Each row comes from the steps of one walk. Every step used is in the known rows, and no mark comes twice. Write the walk behind each row, first mark first.
Known rows
lesi-dazo-vife: [-2 -4 26 -20 11 5 -15 -4 -24 -16 -13 8 -5 -9 -2 12 27 25 -1 10 19 22]
seket-lesi-godu-besun: [23 -24 -7 -15 -43 28 -15 -1 2 -12 -9 1 -12 -8 -9 -3 -10 6 22 2 40 2]
nusap-seket-lesi-godu: [5 -6 1 -8 -22 65 -18 -5 27 8 1 0 -28 14 -3 28 11 3 13 12 30 3]
petun-lesi-godu: [26 0 29 0 -18 20 9 -3 -3 -23 0 3 18 -32 -17 16 1 16 32 2 17 8]
nusap-seket: [21 -13 -2 2 2 9 -29 -12 60 1 -2 -3 -2 15 -9 32 30 9 10 26 1 21]
dazo-vife-lesi-seket: [15 9 1 -20 29 -26 -24 -23 21 -13 -6 -10 -9 -12 17 21 28 29 -27 21 -5 7]
petun-lesi-seket-besun: [28 29 14 19 10 11 -20 -1 -40 -7 2 0 36 -13 20 43 28 20 11 15 4 37]
nusap-seket-lesi-dazo-vife-godu: [-26 5 17 -24 19 14 -8 -1 -16 10 2 9 -37 17 18 12 28 3 -10 15 31 23]
lesi-vife-godu-besun: [31 -10 -3 3 -12 -46 2 -24 20 -27 -1 1 -3 -13 -6 -22 5 -8 10 -1 -8 -5]
besun-seket-lesi-godu: [13 0 11 -7 -22 73 12 -8 -30 3 7 1 -9 -8 -13 18 -11 7 35 -4 37 8]
dazo-vife-lesi: [8 4 6 -16 20 -30 -10 -11 11 -23 -7 -9 -12 -19 -4 -4 13 23 -10 -6 -12 -1]
vife-godu-besun: [32 -21 -5 -14 -13 -76 1 -11 40 -23 -6 -1 14 -3 -2 -19 10 -3 8 9 1 20]
vife-godu-besun-seket: [34 -17 -7 -10 -4 -54 11 -15 12 -13 7 -3 15 -4 -13 -8 3 0 22 3 9 27]
lesi-vife-godu: [15 16 11 7 4 -23 18 -28 17 -22 3 1 -2 -12 -1 -13 11 -10 4 -2 -18 -6]
besun-seket-lesi: [17 -3 6 0 -12 53 2 -3 -22 12 7 -1 1 -6 -10 12 -5 7 34 5 23 27]
besun-seket-lesi-dazo-vife-godu: [-19 12 29 -24 18 24 22 -4 -73 5 9 9 -17 -3 8 -4 7 7 9 -3 35 29]
vife-lesi: [24 -4 -13 -19 5 -17 6 -16 46 -15 -7 -10 9 -13 1 2 12 14 -4 2 -19 7]
dazo-vife-godu-besun-seket-lesi: [8 -7 11 -9 2 -32 -10 2 -51 -3 8 0 -19 -8 -6 -22 -8 4 23 -10 31 20]
dazo-vife-godu-besun: [18 -12 12 -11 6 -90 -16 -6 1 -30 -7 -1 -6 -11 -6 -23 12 7 2 1 9 12]
besun-seket: [28 -7 9 2 0 17 3 -12 3 -6 4 -2 17 -8 -18 19 9 14 30 9 8 26]
vife-godu: [19 5 9 -12 4 -51 21 -17 34 -18 -2 -1 14 -3 4 -10 18 -4 4 8 -10 19]
godu-besun-seket-lesi-vife: [28 -14 -9 17 -27 54 -17 -11 -39 2 9 0 -16 -13 -19 0 -17 3 39 -6 25 0]
godu-besun-seket-lesi: [33 -27 -12 -2 -27 29 -17 0 -24 7 3 -1 1 -4 -14 4 -10 9 36 5 34 26]
petun-lesi-dazo-vife-godu-besun: [10 -10 27 -19 4 -60 3 6 -47 -25 -4 11 9 -26 -1 -14 13 17 11 2 30 27]

Write each row's walk
[23 -14 -8 -14 -16 -16 11 -8 -12 2 10 -1 1 -1 -3 -13 -10 -6 29 -1 25 28]
vife-godu-besun-seket-lesi
[9 19 9 10 -1 35 27 -19 -35 3 19 1 -16 -10 -2 -12 -9 -13 26 -11 4 2]
besun-seket-lesi-vife-godu
[21 22 -1 8 13 11 -25 -11 -18 -10 -6 -3 21 9 24 40 37 14 -5 22 -2 31]
lesi-seket-besun
[13 7 6 14 -18 57 -9 -11 -15 -4 0 3 -19 -14 -2 1 -3 -1 20 1 4 -5]
seket-lesi-vife
[12 -20 -7 -29 -18 5 21 -6 -34 5 6 7 1 4 4 -8 -1 -1 18 4 39 38]
vife-godu-besun-seket-lesi-dazo
[42 -29 -8 1 -15 -12 -15 -6 5 -7 0 -3 16 -8 -24 12 2 16 33 9 20 24]
godu-besun-seket
[6 -14 12 -23 15 -39 7 -8 -41 -15 2 6 -3 -5 -8 -9 15 15 9 0 31 27]
lesi-dazo-vife-godu-besun-seket
[20 -5 -7 1 -24 -12 2 -14 -5 -13 2 1 -17 -10 3 -29 -8 -15 13 -4 7 -5]
seket-lesi-vife-godu-besun
[10 -9 -4 -1 -10 43 -33 -3 33 16 0 0 -19 17 2 26 16 3 15 20 15 22]
nusap-seket-lesi
[21 24 -21 -8 24 -3 -12 -16 0 -11 -5 -12 15 4 32 34 33 17 -23 9 -18 19]
vife-lesi-seket-besun
[36 -24 -22 -24 -16 -2 12 -16 22 -20 1 -11 0 -17 -25 9 -8 16 15 -11 16 -6]
vife-lesi-godu-besun-seket
[4 -23 10 -15 -9 39 -24 7 -77 4 -2 8 -17 -6 -10 7 -1 23 23 1 57 28]
godu-besun-seket-lesi-dazo-vife
[34 -3 10 13 -14 -47 9 -12 -8 -25 6 4 11 -35 -12 -19 -3 -3 27 -3 -4 -1]
petun-lesi-vife-godu-besun
[19 -15 -3 -22 3 -13 -5 -11 -13 -24 0 -10 -20 -22 -29 4 -7 26 11 -20 23 -14]
dazo-vife-lesi-godu-besun-seket
[13 -10 -13 -37 4 6 18 -16 24 -14 -11 -1 9 -8 8 9 21 18 -13 7 -2 18]
vife-lesi-dazo
[7 32 -3 -5 41 -13 -30 -10 -33 -15 -5 -12 -5 -5 28 26 34 27 -27 0 -13 10]
dazo-vife-lesi-seket-besun
[-10 7 29 -26 23 -37 13 -7 -23 -22 -6 8 -5 -6 10 -9 27 10 -10 6 11 23]
lesi-dazo-vife-godu
[2 2 41 -7 9 8 -8 8 -55 -17 -6 12 10 -30 -9 14 18 31 16 7 24 27]
petun-lesi-dazo-vife
[19 -16 -4 -26 -4 -35 -14 -8 10 -34 -12 -9 -23 -23 -16 -5 1 24 -6 -14 12 -21]
dazo-vife-lesi-godu-besun
